What can hang from each mark:
duda: rukopi zusub
neki: poki rukopi
kebed: neki zusub
ginag: suzu
rukopi: duda neki ranot
poki: neki
zusub: duda kebed
suzu: ginag ranot

Known rows, with every way that one mark hangs from another:
duda[rukopi zusub]: [-0.80  0.79 -0.14  1.20 -1.77 -1.88 -0.27  1.79  1.69 -0.08  1.11 -0.92
  0.55 -1.99  1.61  0.72  2.11 -0.36  2.37  1.32  1.18  0.79  0.36  0.85
 -1.75]
suzu[ranot]: [ 0.07  0.05 -1.09  2.60 -0.61  1.65  4.60  1.07  0.11 -1.20 -2.06 -0.45
  2.69 -2.29  0.33  0.68 -0.25 -0.62  2.42  0.53 -1.68  1.92  0.35 -0.17
 -2.22]
poki[neki[rukopi[ranot]]]: [ 0.38 -0.89 -0.30 -1.87  0.74  1.51  2.41  0.29 -1.52 -0.46 -1.26 -0.63
 -0.07  1.33 -1.10 -0.23 -0.02 -0.42  0.07 -0.77  0.51  2.98 -0.69 -1.70
  1.93]
rukopi[duda neki ranot]: [ 1.13  0.05  2.43 -0.82  0.84  1.06 -0.89 -1.88 -0.79 -1.06  1.31  0.29
  0.89  2.42 -1.50 -2.20 -1.61  2.65  1.12 -1.42 -2.21 -1.14  1.46 -1.12
 -2.55]
rukopi[neki[poki]]: [-1.05 -0.42 -0.80  0.19 -1.36 -0.18  1.54 -1.08 -1.26  0.34  1.95  1.39
 -0.67  0.33 -0.43 -0.85  0.32 -0.09 -0.16 -2.62 -0.33  1.93  0.58  2.91
 -0.44]
neki[poki rukopi[duda[zusub[kebed]] ranot]]: [ 0.53  1.68 -0.50  0.26  1.51 -0.60 -0.90 -1.02  1.01  1.01 -0.82  2.07
  1.13  0.54 -0.16 -1.03 -1.20  0.91 -2.78 -0.47  0.91 -1.19 -1.63  0.59
  2.55]
ginag[suzu[ranot]]: [-0.21  1.74 -1.33  2.79 -0.39  1.22  6.14  1.27 -0.51  0.00 -1.61 -0.24
  2.23 -4.30 -0.85 -0.47  0.35 -1.19  2.36 -1.24 -2.41  3.14  0.11  0.37
 -0.95]
neki[rukopi]: [ 0.12  0.19 -1.26  0.28  0.66  0.56  3.46  1.52 -0.72 -0.29 -1.60 -0.83
  0.42 -0.46 -0.50  0.16  0.55 -1.37  0.74 -0.41 -0.08  1.59 -1.21 -1.14
  1.28]
suzu[ginag ranot]: [ 0.49  0.27 -0.28  2.76 -0.78  2.54  6.70  2.77  0.31 -1.57 -2.72 -1.28
  3.19 -2.32 -0.46  2.19 -1.00 -0.34  2.74 -0.53 -1.76  2.91  0.79  1.31
 -1.91]
poki[neki[rukopi[duda[zusub] ranot]]]: [ 1.09 -0.86  0.19 -1.79  1.65  1.64  0.25 -0.45 -1.01 -0.13 -0.15  0.39
  0.94  1.65 -0.91 -0.08 -1.08  0.94 -0.20 -0.32  0.67  1.63  0.34 -1.78
  2.03]
duda[zusub[kebed]]: [-1.24 -0.30 -0.34  2.18 -2.15 -1.91  0.67  1.08  2.17  1.16  0.52  0.85
  1.64 -2.19  1.02  0.68  0.01 -0.47 -1.14  1.92 -0.44  0.65 -0.60  1.95
  0.49]
kebed[neki[rukopi[ranot]]]: [ 1.44  0.28 -0.68 -0.76  1.36  1.29  3.02  0.59  0.15 -0.47 -2.27 -1.94
 -1.11  0.31 -0.73  0.43 -1.07 -0.33 -0.15  0.12 -0.87 -0.09 -1.39 -1.13
  1.57]
rukopi[duda[zusub[kebed[neki]]] ranot]: [ 1.02  0.42  1.31  0.56  0.46 -0.29 -1.70 -0.81  1.83  0.22  0.05  0.54
  1.52  0.15  0.01 -0.40 -2.56  2.29 -1.22  1.87 -1.40 -2.26  0.06 -0.33
  0.06]
poki[neki]: [-0.93 -1.96 -1.26 -0.87 -0.99  1.15  2.77  0.50 -2.27 -0.41  0.53  0.25
 -0.23  0.04 -0.33  0.76  0.03 -0.78  0.98 -0.60  0.34  4.40  0.70  0.04
  1.39]
zusub[duda]: [-0.61 -2.13 -0.23 -0.05 -0.60 -0.06  1.82  0.94 -2.05 -1.76  0.01 -0.27
  0.44 -0.95  0.56  1.62  2.93 -2.14  1.74  1.05 -1.71  0.51  0.85 -0.47
 -0.42]
zusub[duda[rukopi[ranot]] kebed[neki]]: [-0.27 -0.79  1.38 -0.66  0.00 -1.51 -2.83  0.84  0.30 -1.21 -1.31 -2.15
 -1.64 -0.27  0.63  0.74  1.19 -2.29 -0.27  2.05 -0.47 -2.54 -1.83 -0.69
 -0.92]
kebed[neki[poki] zusub]: [-0.72 -1.08 -3.12  0.33 -1.02  1.50  1.80 -0.73 -0.66  1.74 -0.22  0.98
 -2.54 -0.80  0.48  1.97 -1.14 -0.23 -2.08  0.27  0.75  0.50  1.37  0.78
  2.58]
duda[rukopi[neki[poki] ranot] zusub]: [-0.37  1.59  1.69  0.00 -1.59 -2.20 -2.20 -0.61  2.16  0.15  1.97  0.03
 -0.11  0.24  0.89 -1.29  1.88  1.23  0.71 -0.75  0.95 -0.56  0.34  2.23
 -2.70]
poki[neki[rukopi[duda[zusub[kebed]] ranot]]]: [ 0.62 -0.79  0.40 -1.45  1.51  0.91 -0.87 -0.42 -0.49  0.44 -0.41  0.62
  0.88  1.48 -0.91 -0.34 -1.72  0.64 -1.44  0.09  0.79  1.15 -0.61 -1.54
  2.34]
poki[neki[rukopi[duda ranot]]]: [ 0.88 -0.85 -0.07 -2.12  1.93  2.13  0.85 -0.27 -2.02 -0.59 -0.71 -0.05
  0.36  1.98 -1.29 -0.42 -1.24  0.56  0.24 -0.95  0.54  2.10 -0.06 -2.44
  2.01]
zusub[kebed]: [-1.69 -0.36 -0.72  1.81 -1.81 -1.20  1.53  1.25  0.38  0.39 -0.64  0.07
  0.46 -1.70  0.09 -0.08 -0.52 -1.55 -0.86  0.85 -0.69  1.41 -1.72  0.80
  0.54]
neki[poki rukopi]: [-0.50  0.81 -2.61  0.29  0.40  0.03  3.15  0.39 -1.03  0.50 -1.08  1.11
 -0.35 -0.64 -0.10 -0.02  0.65 -1.44 -0.93 -1.76  1.21  2.01 -1.62  1.17
  2.84]
kebed[neki[rukopi[duda ranot]]]: [ 1.97  0.30 -0.49 -0.99  2.58  1.84  1.45  0.03 -0.36 -0.66 -1.76 -1.34
 -0.66  0.89 -0.99  0.20 -2.32  0.60 -0.06  0.04 -0.75 -0.96 -0.73 -1.83
  1.60]

Rows:
[-0.44 -1.53  1.23 -0.79 -1.04  0.41 -1.92 -0.21 -0.81 -0.34  0.29 -0.88
 -1.06  0.76  0.38  0.66  2.72 -0.59  0.92  1.05 -0.54 -1.86  2.29 -2.40
 -2.28] -> kebed[zusub[duda[rukopi[neki ranot]]]]
[-0.67 -0.53 -0.64  1.72 -1.46 -1.42  0.46  0.83  2.15  1.40  0.35  0.28
  0.50 -2.01  0.99  1.27 -1.09 -0.44 -1.64  2.05 -0.48 -0.03 -0.75  2.20
  1.16] -> duda[zusub[kebed[neki]]]
[-1.23 -0.92 -0.52 -0.23 -0.27 -1.85 -2.77  0.61 -0.62 -0.33 -0.22 -0.62
 -2.41 -1.04  1.09  1.46  1.25 -3.05 -1.03  1.09  0.98 -1.39 -1.78  1.49
  0.69] -> zusub[duda[rukopi] kebed[neki[poki]]]
[-0.13  1.08  2.00 -0.62 -1.02 -0.78 -0.74  0.32  0.40 -1.32  0.57 -2.08
 -0.72  0.92 -0.29 -1.80  1.56  0.30  2.58 -1.12 -0.14  0.09 -0.11 -0.51
 -3.72] -> duda[rukopi[neki ranot]]
[-0.54  1.23  2.86  0.56 -1.84 -2.85 -3.76  0.11  3.30  0.63  1.25 -0.95
  0.32  0.09  0.61 -1.60  0.77  0.67 -0.09  0.71  0.34 -1.62 -0.99  1.24
 -3.14] -> duda[rukopi[neki ranot] zusub[kebed]]
[-0.24  1.49  1.24  0.62 -1.66 -1.93 -0.61  1.24  2.57 -0.61  0.31 -1.39
  0.82 -1.12  1.32 -0.22  2.19  0.66  2.05  1.47  0.43 -0.26  0.08  0.05
 -2.38] -> duda[rukopi[ranot] zusub]
[ 0.21  0.64 -1.02  0.20  1.23 -0.24 -0.34 -0.40  0.53  0.99 -1.72  0.44
 -0.96  0.13 -0.59 -0.35 -2.83 -0.39 -3.23 -0.10  0.28 -0.91 -2.73  0.71
  2.84] -> zusub[kebed[neki[poki rukopi[duda ranot]]]]
[ 0.11 -1.33 -0.66 -0.99  1.34  0.96 -0.57 -0.02 -1.15  0.84  0.22  0.92
  0.65  0.78 -0.70  0.43 -1.78 -0.23 -1.22 -0.12  1.40  1.99 -0.40 -0.80
  2.96] -> poki[neki[rukopi[duda[zusub[kebed]]]]]
[ 0.86  0.11  3.04  0.04  0.24 -0.56 -3.25 -1.99  1.53  0.46  1.82  1.11
  1.79  1.79 -0.80 -1.95 -2.17  2.91 -1.10  0.03 -1.85 -2.51  0.80  0.29
 -2.09] -> rukopi[duda[zusub[kebed]] neki ranot]
[-1.28  0.81 -0.19 -0.10 -1.28 -1.09 -0.68  0.16 -0.71 -0.21  1.77 -0.39
 -1.44 -0.06  0.29 -0.94  1.52 -0.73  1.86 -2.13  1.48  1.40 -0.07  1.76
 -2.13] -> duda[rukopi[neki[poki]]]
[ 0.65 -0.08 -2.17 -0.61  0.72  1.87  1.47 -0.93  0.11  1.66 -2.12  0.16
 -2.44  0.52 -0.26  0.95 -1.23  0.15 -2.89  0.05  0.78 -0.96  0.06 -0.91
  3.15] -> kebed[neki[poki rukopi[ranot]] zusub]
[ 1.21  0.02 -1.88 -0.84  1.89  2.41 -0.05 -1.53 -0.51  1.55 -1.58  0.82
 -2.00  1.15 -0.51  0.86 -2.43  1.14 -2.81  0.01  0.90 -1.84  0.73 -1.61
  3.21] -> kebed[neki[poki rukopi[duda ranot]] zusub]
[ 1.42  0.89  0.33 -0.46  2.14  1.29  1.25  0.21 -0.54 -0.90 -1.72 -0.56
  1.19  1.13 -1.10 -1.02 -0.90  0.81  0.56 -0.24 -0.78 -0.59 -0.69 -2.79
  0.63] -> neki[rukopi[duda ranot]]
[ 0.64  0.53  1.31 -0.83  0.64  0.61 -1.20 -2.73 -1.07 -0.46  1.76  1.77
  0.35  2.32 -1.22 -2.28 -1.48  2.60 -0.29 -2.40 -1.16 -0.73  1.19  0.77
 -1.28] -> rukopi[duda neki[poki] ranot]
[-0.25 -1.14 -1.09 -1.13 -0.25  0.72 -1.51 -0.78 -0.87  0.30 -0.54 -0.29
 -3.14  0.10  1.00  2.06  1.33 -0.83 -1.06  1.08  0.81 -2.01  1.48 -0.63
  0.75] -> kebed[neki[poki] zusub[duda[rukopi[ranot]]]]
[-0.41 -0.57  1.65 -1.33 -0.36 -1.02 -1.83 -0.34 -1.27 -1.84  0.88 -0.78
 -1.00  0.90  0.45 -0.27  3.56 -1.20  1.74 -0.54 -0.37 -1.05  0.48  0.15
 -2.58] -> zusub[duda[rukopi[neki[poki] ranot]]]
[ 0.10  0.87 -2.36  0.00  1.90  0.75  1.28 -0.33 -1.74  0.27 -0.50  1.75
  0.13  0.11 -0.40 -0.24 -0.87 -0.24 -0.86 -1.82  1.32  0.94 -0.79  0.30
  2.91] -> neki[poki rukopi[duda]]
[ 0.92  0.30 -0.68  0.35  1.82  0.66  0.72  0.69 -0.14  0.16 -0.24  0.42
  1.69 -0.14 -0.15  0.36 -0.70  0.38  0.37  0.29  0.15 -0.16  0.10 -1.10
  1.44] -> neki[rukopi[duda[zusub]]]
[ 0.47 -0.75  1.18  0.26  0.34  0.40 -1.64 -1.35 -0.33  0.42  3.27  1.46
  1.46  0.83 -0.35 -0.52 -1.42  2.12  0.71 -0.69 -1.06 -0.57  2.39  1.04
 -1.54] -> rukopi[duda[zusub] neki]
[ 0.62  0.72  0.59  0.52  0.41 -0.63 -1.77 -1.35  1.67  0.57  0.27  1.52
  1.06 -0.02  0.21 -0.48 -2.48  2.26 -2.07  1.23 -0.72 -2.01 -0.14  0.92
  0.80] -> rukopi[duda[zusub[kebed[neki[poki]]]] ranot]
[-1.18 -1.71 -0.30 -0.46 -1.15  0.18 -1.84 -0.41 -1.56  0.29  1.01  0.38
 -1.69  0.20  0.72  1.17  2.74 -1.25  0.27  0.26  0.69 -0.87  2.36 -0.72
 -1.12] -> kebed[zusub[duda[rukopi[neki[poki]]]]]
[-0.94 -2.00  0.40 -0.48 -1.10  0.47 -1.76  0.15 -1.40 -0.07  0.76 -0.62
 -1.31  0.23  0.54  1.32  2.73 -1.20  1.14  0.96 -0.01 -1.13  2.49 -1.94
 -1.81] -> kebed[zusub[duda[rukopi[neki]]]]
[-1.55 -1.05  0.70  0.35 -0.96 -2.10 -2.37  1.63 -0.44 -0.99 -0.38 -1.18
 -0.56 -1.16  0.96  0.80  2.60 -3.18  0.61  1.65  0.01 -0.94 -1.38 -0.31
 -1.18] -> zusub[duda[rukopi] kebed]
[ 1.53 -0.10 -1.26 -0.24  2.23  1.35  1.02  0.33 -0.09  0.29 -0.56 -0.52
 -0.35 -0.17 -0.31  1.25 -2.20  0.37 -0.28  0.49 -0.01 -0.63 -0.15 -0.50
  2.19] -> kebed[neki[rukopi[duda[zusub]]]]
[-0.61 -1.44  0.44 -0.37 -1.15  0.34 -1.02  0.48 -0.67 -0.61 -0.61 -0.99
 -0.76 -0.15  0.85  1.27  2.94 -0.89  1.12  1.92 -0.33 -1.43  2.00 -2.91
 -1.53] -> kebed[zusub[duda[rukopi[ranot]]]]
[-0.57  0.42  1.17  0.51 -1.58 -1.73 -1.75  0.64  1.56  0.22  2.49 -0.80
  0.07 -0.56  0.90 -0.20  1.67  0.22  2.15 -0.05  0.91  0.21  0.92  1.59
 -2.95] -> duda[rukopi[neki] zusub]
[-0.56  1.44  1.16 -0.57 -1.14 -1.18 -0.95 -0.38  0.23 -0.81  0.87 -0.83
 -1.23  0.86 -0.06 -1.86  1.58  0.26  1.50 -1.88  0.73  0.39 -0.42  0.93
 -2.79] -> duda[rukopi[neki[poki] ranot]]
[ 0.91  1.61 -0.67 -0.20  1.74  0.09  0.13 -1.05  0.41  0.48 -0.59  1.94
  1.17  0.63 -0.08 -0.73 -0.53  1.29 -1.59 -0.86  0.76 -0.73 -0.69  0.31
  2.22] -> neki[poki rukopi[duda[zusub] ranot]]
[-1.17  0.56  1.58  1.07 -1.96 -2.75 -3.37  0.75  2.46  1.12  2.11 -0.51
  0.05 -0.77  0.84 -0.61  0.74 -0.38  0.19  0.53  1.12 -0.52 -0.63  2.12
 -2.40] -> duda[rukopi[neki] zusub[kebed]]
[-0.20 -0.26 -0.33 -0.14  0.52  0.72 -0.87 -1.99 -2.17  0.16  2.75  2.34
 -0.04  1.22 -0.81 -1.14 -1.58  1.35  0.07 -2.72 -0.20  0.63  1.56  1.83
 -0.41] -> rukopi[duda neki[poki]]
[-0.84  1.60  1.57  1.24 -1.99 -2.94 -2.24  1.30  3.50  0.28 -0.05 -1.11
  0.76 -1.37  1.29 -0.71  1.15  0.08  0.17  2.06  0.59 -1.05 -1.39  0.52
 -1.92] -> duda[rukopi[ranot] zusub[kebed]]
[ 1.58  0.81 -1.28 -0.71  2.17  0.84  0.62 -0.95  0.33  0.47 -0.80  0.65
 -0.68  0.46 -0.18  0.37 -2.01  1.10 -1.79 -0.33  0.46 -1.02 -0.69  0.68
  2.82] -> kebed[neki[poki rukopi[duda[zusub] ranot]]]
